Each row comes from the steps of one path. Every step used is in the known rows, and no mark comes twice. Write the path behind each row, first mark first.
Known rows
kigu > mupepa: [ -6  -2 -10   3  -4  15  51 -16   8  20  -1   5  -2  -3  12 -25  18   6
  -2 -16 -16  20 -55  13   7  -8   4   6  39 -16  12  17 -15  10 -18   9
   4 -10  -1   3   8  -5]
mupepa > kigu: [ 14   7  -5   4 -15  -2  55 -27  21  24 -10  -6  10  -5  20 -24  38   1
   5  -3  -7  18 -41 -18  17  -5  -6  27   8  -9  29   4 -11  33 -20  -2
   0   8   7  38  26 -15]
mupepa > kigu > tova > pipo > dimo > kigo > mibi: [ 31  -5   6 -12  10  10  28  -1   4  49 -15 -12 -26   6 -21 -11 -10  21
  10 -13  18  11   2  -3  35 -40  -5   2  -7 -19  29 -33  -3  39 -33  12
 -10 -24  -9 -10  60  -9]
toki > dimo > kigo > tova > kigu: [  7 -12  -5  28  21  -3  12   7  23  21 -21  -6 -17  -8  -7  30  -8  16
 -42   0  10  -2  -6 -10  13 -51 -11  -6  15  -8   1  -8  14 -10   5   9
 -18  -1 -18 -12  -2  22]
nuba > dimo > toki: [  5 -27 -10   2  -4 -28  20   8  12   8  33  -1  27   5   3 -21  15 -12
 -17 -22   3  17 -40 -12 -10   9  -7   9  20 -21  23   6 -24  -7 -26  -5
  15   2 -15   2  11   3]
pipo > dimo > kigo: [ 11 -14 -21   8   4  -3  46 -11  18   4  -5   0 -11  24 -16  -2  15  17
  -9   2  11  17 -29  10   4 -10 -14  19   4 -20  17 -11 -23  11 -36  -1
  18 -24 -13  -7  34   3]
finuli > dimo > toki > mibi > kigo > duzof > depuf: [-37 -13   9 -21   0  10 -35 -15 -34   9  14  33 -17 -19  33 -22  41  10
 -18  -3  27   4 -26   7 -27 -13   8   3  42  21  -3 -26   3   2  22  39
  23  28 -13  -5 -27 -29]
dimo > kigo > tova > kigu: [  8 -24 -13  10  14   0   8  12  29  28 -28  -5 -26 -14  -6  10 -20  -6
 -24   3  12   7   2  -2  22 -42  -2   6  15  -3  17  -3  10  10  -3   7
  -2  -7  -5  -4   8  35]
depuf > duzof > kigo > tova: [ 14 -11   0 -16  13  -3  22   5   0  29 -14   8 -40  -3  -1 -21  16  -2
  -7 -22  -6  12 -34  11  26   1  -5  -1  23  12  27 -23  -8 -17  13  -8
   5  -1  -1  14 -19 -17]
kigo > tova: [ 23 -18  -6   2  -2  -6  27  -5  28  29 -16   6 -16 -13  -5  -2  22  -8
  -6  -2   3  19 -16 -12  18 -10  -6   9  23   0  28   2   5  18 -14  -3
   0  11  11  10  -1  -9]
toki > mibi > kigo > duzof: [-15 -27  20 -11   8  14   2  -6 -10  19  -9  19 -28  -9  21   1  53  12
 -10 -10  19  17 -28 -14  -1  -9 -13  10  34  14  13 -14  17   4  21  27
  14  -5   7  24  -4 -36]
mupepa > kigu > tova > pipo: [ 29  19   0  -9   1   3  27  -4  12  55 -26   0  -2 -12   4 -17  10   1
   6 -10  -6   8 -32 -15  33 -14   6  12  -1 -12  45 -13  -8  22 -34  14
 -16 -12  -4  13  30 -16]
kigo > tova > finuli > dimo: [ 19 -12 -20   1  27 -11  -4 -14  25  18 -23  -3 -16 -17   1  -5   6   0
 -13   5   2  17 -15  -2  29 -18   5  40  27   1  17  11 -10   9 -31  24
  -8  33  34 -17 -13  11]
dimo > kigo > tova: [ 12 -20  -2   8   3 -11  29  -9  23  25 -18   6 -18   1 -11   0   0  -1
 -11   6   7  12  -6  -9   8 -23   2   3  16  -1  15  -1  10  30  -6  -6
  -2   3  -5   3  16  11]
dimo > toki > mibi > kigo > duzof: [-26 -33  19  -3   0   5  -4 -12 -19  27   8  22 -12   6  19 -13  31   6
   2  -5  11  18 -21 -10 -12  -5  -7   4  28  11  -3 -21   6   4  32  26
  10   6  -6   9   1 -25]
kigo > mibi > toki: [  7  -8  -4 -11  27   3  21 -11   2  20  -2  16 -26 -16  10  -7  31 -11
  -6 -21   4  30 -18  -7  -7  10 -14   4  26  -4  29   1   1  15   2 -15
  39  16  10  18   5  -6]
pipo > dimo > toki > mibi > kigo > duzof: [-16 -44  14  -9  -6  12  -5 -12 -19  21  14   8 -13  23   9  -7  41  13
   8   2  19  23 -16   2  -5  -1 -19  13  14   8   3 -36  -6  -7  16  27
  15  -6  -5  -4  12 -31]
kigo > tova > kebunun: [ 33 -15 -17  18  18  -5  -5   3  38  25 -16   3  -8 -19   5 -19  18 -11
  -6   5   6  15 -20 -20  22 -17 -14  16  21  -5  42  -7   2  24 -23  -9
   0  11  16 -22  -2 -18]
mupepa > kigu > tova > kigo: [ 10 -15  -2 -24   2  -1  37  -4  18  47 -28   2   5 -13   7 -41  18   8
   4  -5 -11   2 -38 -20  31 -19 -19   7  15   3  35  -3  -6  26   1  -6
 -13 -16  12  16  29 -14]
finuli > dimo > kigo > mibi > toki: [ -2   2  -6 -13  29 -13  21 -18  -9   7 -10  21 -28  -9  14 -11  16   1
 -12 -14   8  21   4  15 -11 -10   0  11  27   2   5   4  -4  22   5 -16
  31  18   8  -7   9  13]
finuli > dimo > toki > mibi: [-17   4 -13   3  -2 -13   6 -10 -13  15   2  14   5   2  39 -17  27  10
  -4   5   6  26 -28   6   5  14   5  23  17 -14  -5  -2 -25   2   7  27
  -6  32 -11 -17 -16 -10]
depuf > duzof > kigo > mibi > toki > dimo: [ -1   6  10 -15  43   3  22   0 -28  17   9  12 -45  -3  15  -6  34  13
 -21 -45 -16  13 -34  -1 -10  11 -25 -15  35   3  14 -25  -9 -37  39 -23
  28   8 -12  14 -20 -30]
pipo > tova: [ 18 -15 -16   6  22  -2  38  -8  26  25 -17   9 -11   1   0   5  38 -11
   2  -1  -5  19 -35   1   8  14 -29  26  14 -19  25   7 -17  26 -32  -1
  29  18  -4   5  19  -6]
duzof > kigo > tova > pipo > dimo > toki: [ 19 -38 -10 -11  -3  -2 -15  13  12  23  19 -10 -22  15 -27  -8 -16   3
  15  -4   4   9  -8  28  24 -35  -6  -6   4  -4  19 -48 -30 -11 -19  11
 -16 -26 -16 -21  19 -15]
finuli > dimo > toki: [  5   6 -24   7   0 -24  19 -16   5   8   5  12  12   2  16 -24  12  -5
   0  -6  -8  25 -34   7   2   6  10  23  19  -3   7   2 -40   6 -12   2
   6  24  -3 -14  -3  -1]
dimo > kigo: [  3  -2 -16  15   9 -13  45 -13  16   7 -11   9 -10   5  -2  -3   3   6
 -16  -5   1  15 -32  -7   1 -11  -2  11  16 -15  13   7  -8  19 -18  -5
  13  -7 -16  10  27  10]
kigu > tova > finuli > dimo > toki > mibi: [-13 -13 -19   3  26  -5  -9   5 -24  36  -7   9   3  -4  20 -19  -2  12
 -14  17   3  23 -30  -1  14  20  14  33  17 -19   2   4 -19 -19  -8  48
  -6  38  -3 -47 -16  13]
finuli > dimo: [ 15  17 -25  -3   4 -15  27 -13  16   2 -15  10  -3  -8  18 -15  34   2
 -14 -11  -2  23 -41  11  12  -4   6  31  26  -4  22   9 -28   7 -26   3
  13  10  12  -2 -11 -14]
dimo > toki: [  0  -8 -24  14  -5 -12  29 -15  12  16  10   9   8   6   4 -17   3 -12
   2  -5 -10  24 -40  -9  -1   9  -3  12  13 -13  16   0 -26   9  -8  -3
  15  14 -13   6  12  -2]
pipo > tova > finuli > dimo > kigo > duzof: [ 12 -20 -13  11  59  -8  -8 -20   9  12 -28   5 -34   2 -21  11  -6  -5
  -9  -4   8   9  -9  18   2 -27 -19  55  39 -16  -8  11 -16  43 -39  22
  18  33  16 -28  18  25]
mupepa > kigu > tova > pipo > dimo > kigo: [ 32   0   0  -8   2   4  36  -2   6  44 -21 -10  -6  18 -15 -13  -2  17
   9   2   8   2 -10   6  29 -26   3  10 -20 -22  27 -31 -14  22 -46  16
 -14 -35 -17 -10  55   0]
depuf > duzof > kigo: [  5   8 -18 -11  17  -7  30  -1  -7  14  -6   8 -34   3   6 -24  17   9
 -10 -32 -15  18 -62  11  17  12  -4   8  27   7  29 -18 -32 -26   4  -8
  21  -7 -11  22 -11 -18]

Write each row's path
[ 24 -17  -1 -24  37   8   4  11  -9  40 -14   5 -40   6 -20  -3  -9   7
   0 -13  17  12  16  18   6 -16 -10  -9   0 -15  26 -32  -2   3 -24   1
  23 -29 -16 -29  36  11]
kigu > tova > pipo > dimo > kigo > mibi > toki
[-22 -48   2   8  22   1 -16 -10  -5  39   4  10 -17  -2  17  -6   7  15
  -3  18   6  10   1 -20   9   6   4  13   7  12   2 -14  13 -17  13  46
  -7  28   5 -11   6  11]
dimo > toki > mibi > kigo > tova > finuli
[-15 -30  13 -15  -4  -8  -6 -10 -12  30  -5  25  -2   0  39 -17  39  17
   2  10  10  14   9   9   7   4  12   2  10  28  -3 -15   2  -7  28  26
 -12  23   5 -18 -15  -9]
finuli > dimo > toki > mibi > kigo > tova
[ 37 -16  -9 -25  17   5  -5  15   8  30  -7 -13 -58  12 -20  -8   1  10
  -2 -29   0   5 -17  32  40 -19  -8   3   6   5  35 -49 -25 -33 -19  14
  -6 -27  -4  -2  -5 -27]
depuf > duzof > kigo > tova > pipo > dimo
[ -1 -16   4 -10  40   2   4  -7   9  13   2  12 -28 -17  12   6  26  16
 -23 -29  -9   2 -19 -23  -4 -29 -47 -13  37   0  10  -4   1  -3  28 -14
   9  -1   5   9   3 -21]
tova > kigo > mibi > toki > dimo
[ 20  -6  -8   5  17   4  39 -15   6  46 -21  -8   8  -7   2 -25   6   3
   2   9  -7  11 -40 -26  30   2   1  37   9 -12  36   7  -7  17 -34  17
  -3  10  17   3  24   8]
mupepa > kigu > tova > finuli
[-39 -29  15 -11   2  16 -30 -10 -26  19  18  30 -22 -15  22 -17  31   7
 -17  -6  29   5 -34 -13 -32  -7  -2 -10  34  12   6 -27  11   7  28  35
  27  17 -26  15 -10 -27]
dimo > toki > mibi > kigo > duzof > depuf
[ 23 -11 -15  -2  29  -5  -7  15  16  28  -9   5 -36 -12   3 -37   9  -3
  -8 -19   0   8 -31   5  25  -5 -10   7  20  13  40 -32 -13  -9   1 -18
   4   2   4 -19 -19 -22]
depuf > duzof > kigo > tova > kebunun
[ -8  -6 -25   0   7  22  28   8  16  23  -9  -9  -9 -18  14 -19   1   4
 -16 -17  -9  18 -51  26  17 -25   5  11  35 -13  20  16 -12 -10 -11  22
   8 -19  -3 -10   2  18]
tova > kigu > mupepa
[ -8 -18   7 -13   2  -5 -34  -1  -4  34  -5  14 -20  -5  30  -6  17  20
   0   1   8   4  17  10  16 -18  21  -2   2  20   5 -28  -1 -11  12  48
 -29  15  -3 -21  -8 -12]
finuli > dimo > toki > mibi > kigo > tova > pipo
[ 30 -29 -10   1  -2  -5  -5   3  24  33   8 -10 -11  14 -23  -2 -14  -3
  15  -1   2  16   2   9  25 -27  -4   6  -8 -13  21 -34 -24   6 -34  22
 -20  -4  -5 -22  21  -3]
kigo > tova > pipo > dimo > toki
[-10 -22  15   9  30  23  21   2  -1  35 -14   0  -5  -2   9   5  -3  17
 -37   0  -8  -8   9  22 -10 -42  -5 -18  25  -6 -16   1  23 -24  21   7
  -9 -10 -13 -21  -6  45]
mibi > toki > dimo > kigo > tova > kigu > mupepa
[-11  -3  -2   2  10  -3   7 -11 -23  50 -14  -4  20  -2  29 -34  12  16
   7  20   3  20 -18  -8  25  15  15  41   3 -18   3  -1 -17   7  -6  44
 -23  44   5 -31   4   8]
mupepa > kigu > tova > finuli > dimo > toki > mibi
[ -1 -25 -10 -30  32  -1  -2  -6  15  21  -4  16 -37 -24  13 -17  17  -1
  -9 -23  -6  11 -18  -8   0 -18 -34  -2  38   6  26   2   0  13  24 -15
  26  -5  17  16  15  -9]
tova > kigo > mibi > toki
[  5   3 -30   5  41 -13  14  -7  -5  23 -28   9  -9  -5 -10 -13 -20  14
 -19   7   4  10 -28   4  15 -10  16  35  21 -12  13  12 -17   2 -33  17
   8   9  -3 -39   5  31]
kigu > tova > finuli > dimo > kigo
[ -5 -16 -10 -10   9   3  16   0   5   6  12   7 -36 -14  -1  -7  16   7
  -6 -28  10  27 -46   0  17 -20 -13   5  47  -5  22 -10 -12  12   4 -18
  24 -10   2   9  12 -34]
duzof > kigo > mibi
[ -9 -13   7  -7  33  10  16  -7 -16   5  18  12 -23  -8  11   9  38  12
 -21 -25   2  14 -35  -5 -10 -10 -28 -12  43  -4  10 -14  -4 -15  26 -28
  23  -1  -9   7  -3 -34]
duzof > kigo > mibi > toki > dimo
[ -1  11  -7  33  16 -12  45 -18   9   0  -4   8  -4  10   0  17  15  25
 -30  -8  -1   3 -38 -21  -3 -21 -12   1  18 -20  -1  -1  -4   3  -9  -7
  -3  -4 -33   3  16  -6]
toki > dimo > kigo
[-17 -11  -7  14  -7  -4  16  -4 -10  25   8  11   1   7  26  -9  21   2
  -4   5   0  27 -35 -14  -1  15  -4  11  11 -22   2  -4 -13   0   7  26
  -1  22 -22  -2   3 -10]
dimo > toki > mibi
[ 21  -3  10  15  36  -4   3  -5   5  26 -13   7 -25   4  -3  29   0  10
 -25  -8  -5 -16  18 -10 -12 -32  -8 -18   4  -7   0 -14  15  -7  -6   3
 -17  -2 -18  -4   6   9]
mibi > toki > dimo > kigo > tova > pipo
[  8 -22 -21 -11  27  -2 -12  -7  13   9  -5  -1 -25 -15  -4  -7   1  11
 -15   1   8   6 -28  16  31 -26   7  34  40  10  15   0 -18  -9 -20  13
  -5  13  27 -22 -14  -1]
duzof > kigo > tova > finuli > dimo
[  6 -38 -10   3  31   2   5 -20  23  28 -10   6 -23 -12  -7  -1  11   6
  -9   5   2   4 -11 -17  16  -8   3  19  18  26  29  -2  14  -8 -19  18
   6   7  22   6  13   6]
mibi > kigo > tova > finuli
[ -4 -34 -14  -1  23 -17 -10 -22  12  22   3   9  -5  -2   5 -18   0   1
   1   9  -7   9   3   3   7  -4  16  24  13  30   7  -2 -11  -7  -7  19
  -2  28  22 -19   1  19]
mibi > kigo > tova > finuli > dimo > toki
[-11 -61   2 -10  -2  14 -18  15   5  43  -1  -3 -12   8  17  -2  25  17
  -4  19  21  15   9  16  21 -11  -7  -1 -12  16   9 -38   4 -34  20  41
   1  -7  -8 -24   1   9]
pipo > dimo > toki > mibi > kigo > tova > kigu
[  0 -19 -15 -17  15  -2   5  -3  27  14  -2   5 -42 -27   0 -10   5   6
  -9 -28   0  20 -37 -15  23 -42 -31   3  45  -4  27   5  -4  29   9  -5
  10  -7  11  11  22 -22]
tova > kigo > mibi
[ -9 -29   3   2  -8 -19   5  13  -5  16  31   1  19   0  24 -16  28   4
 -26  -9  17  16 -35 -12  -7  14 -11   9  17 -33   8   1  -8 -14  -9  22
   4  11 -24  -7   3  -7]
nuba > dimo > toki > mibi
[ 21 -15  -3 -10   9  -1  -5  -6  24  30 -13   9 -33 -13   2   5  12   5
   0 -15  -1  -3  -1  -7  16 -28   5  -6   6  25  39 -20  10   0 -17  17
  -9 -20   7  12  11 -18]
mibi > kigo > tova > pipo
[ 25  -1  -7 -19  23  -3  -6  16   1  35 -11  -2 -58  -4  -8 -11 -11   3
  -7 -37  -7   2 -22  17  35 -20   3  -7  16   8  35 -33 -13 -26  -4   9
 -15  -8  -8  11 -11 -17]
depuf > duzof > kigo > tova > pipo
[-20 -32   1 -14   5   1 -30   9  -4  36 -14  11 -11 -16  38  -7  23  14
 -15   9  14  12  12  16  19 -16  15   3   8  31   2 -20   3 -24  31  41
  -8  17   4 -25 -26  12]
finuli > dimo > toki > mibi > kigo > tova > kigu
[-29 -27   0   0  30   1 -33 -19 -22  15   4  15 -15  -4  22 -11  14  14
  -7  -1  12  15 -16  -1  -4  -8   3  37  33  13 -11 -11  -8  -4  11  50
   3  28  17 -19 -10  -4]
tova > finuli > dimo > toki > mibi > kigo > duzof
[ 11 -11 -32  15  58 -16  14 -18  20  10 -27   7 -22   3  -8   4   1  10
 -13   8  -2   7 -16  16   5  -4 -11  47  17 -19  -1  16 -25  24 -52  18
  18  30  -1 -34  24  36]
pipo > tova > finuli > dimo > kigo
[  4  10 -35  16  37 -16  15 -21  13  -3 -14   1 -15  -1  -1  -3 -14  16
 -24   2   3  11 -28   2   8 -14  11  46  20 -12   3  18 -20   9 -37  19
   6  15   8 -22  14  26]
tova > finuli > dimo > kigo
[  6 -31 -15 -11  12   7  -7  23  25  23 -11  -3 -26 -25  -2  -1   0  -4
 -19  -9  11   9 -27  14  34 -39  -8   6  34   5  30 -17  -6 -16   2   0
   4 -17   2  -1 -14   4]
duzof > kigo > tova > kigu
[ -7   8  -6 -11  12   1  -5 -13  -4  -7  -7  22 -26 -19  -3 -12   7   2
 -32 -13  29   2 -39   9 -19 -44   6  14  51  -3   5  -5  -4  38 -15   6
  25  10  -7   4 -11  -8]
finuli > dimo > kigo > duzof > depuf
[ 24 -23  -7 -17  11  -4 -10  19   0  35   8  -9 -41  21 -21 -23 -19   4
  11 -25  -5   9 -11  33  28 -15  -1  -4  -6   0  22 -58 -38 -31  -6  13
 -12 -16 -20 -17   6 -15]
depuf > duzof > kigo > tova > pipo > dimo > toki
[ 19 -15  -6 -12   8   2  -8  15  18  24  -4   2 -41 -14 -13   1  -7   2
  -7 -16   7   1 -23  10  30 -36   0  -5  28  -1  31 -24  -9  -2 -16   6
 -20 -20  -3   4   5 -25]
duzof > kigo > tova > pipo
[  9 -14  19  15  25  -4  28 -14   0  24 -14  15  -4   6   3  20  24   8
 -22   5  -4  -5   9 -15 -20 -13 -16 -14  15  -2  -6  -6  20  -3  13 -15
  -6   9 -13   2  -2  14]
mibi > toki > dimo > kigo > tova
[  3 -21  12 -13   7  12 -18   6   6  40 -17  11 -41 -16  24  11  31  20
  -8  -7  12  -3   3  -9  23 -20   6  -8   6  15  25 -25  22 -12   2  45
 -21  -9   0   8   3 -23]
toki > mibi > kigo > tova > pipo
[  7  -2   8   3  31   4  26 -15  -8  12   7  12 -13 -11  12  12  44   6
 -19 -22  -3  21 -20 -22 -15  -2 -26  -2  33  -8  13  -4   4  -5  11 -15
  22  22   2   8  -3 -18]
kigo > mibi > toki > dimo
[  0 -25   6  -9   8  -4  -8   7   4  -5  18   8 -15 -21 -15  -4   9  -8
 -52 -23  40 -11 -45  -9 -31 -37 -12   2  51 -20  17  -3  10  27 -30   2
  33 -11 -20  14   6  -4]
nuba > dimo > kigo > duzof > depuf
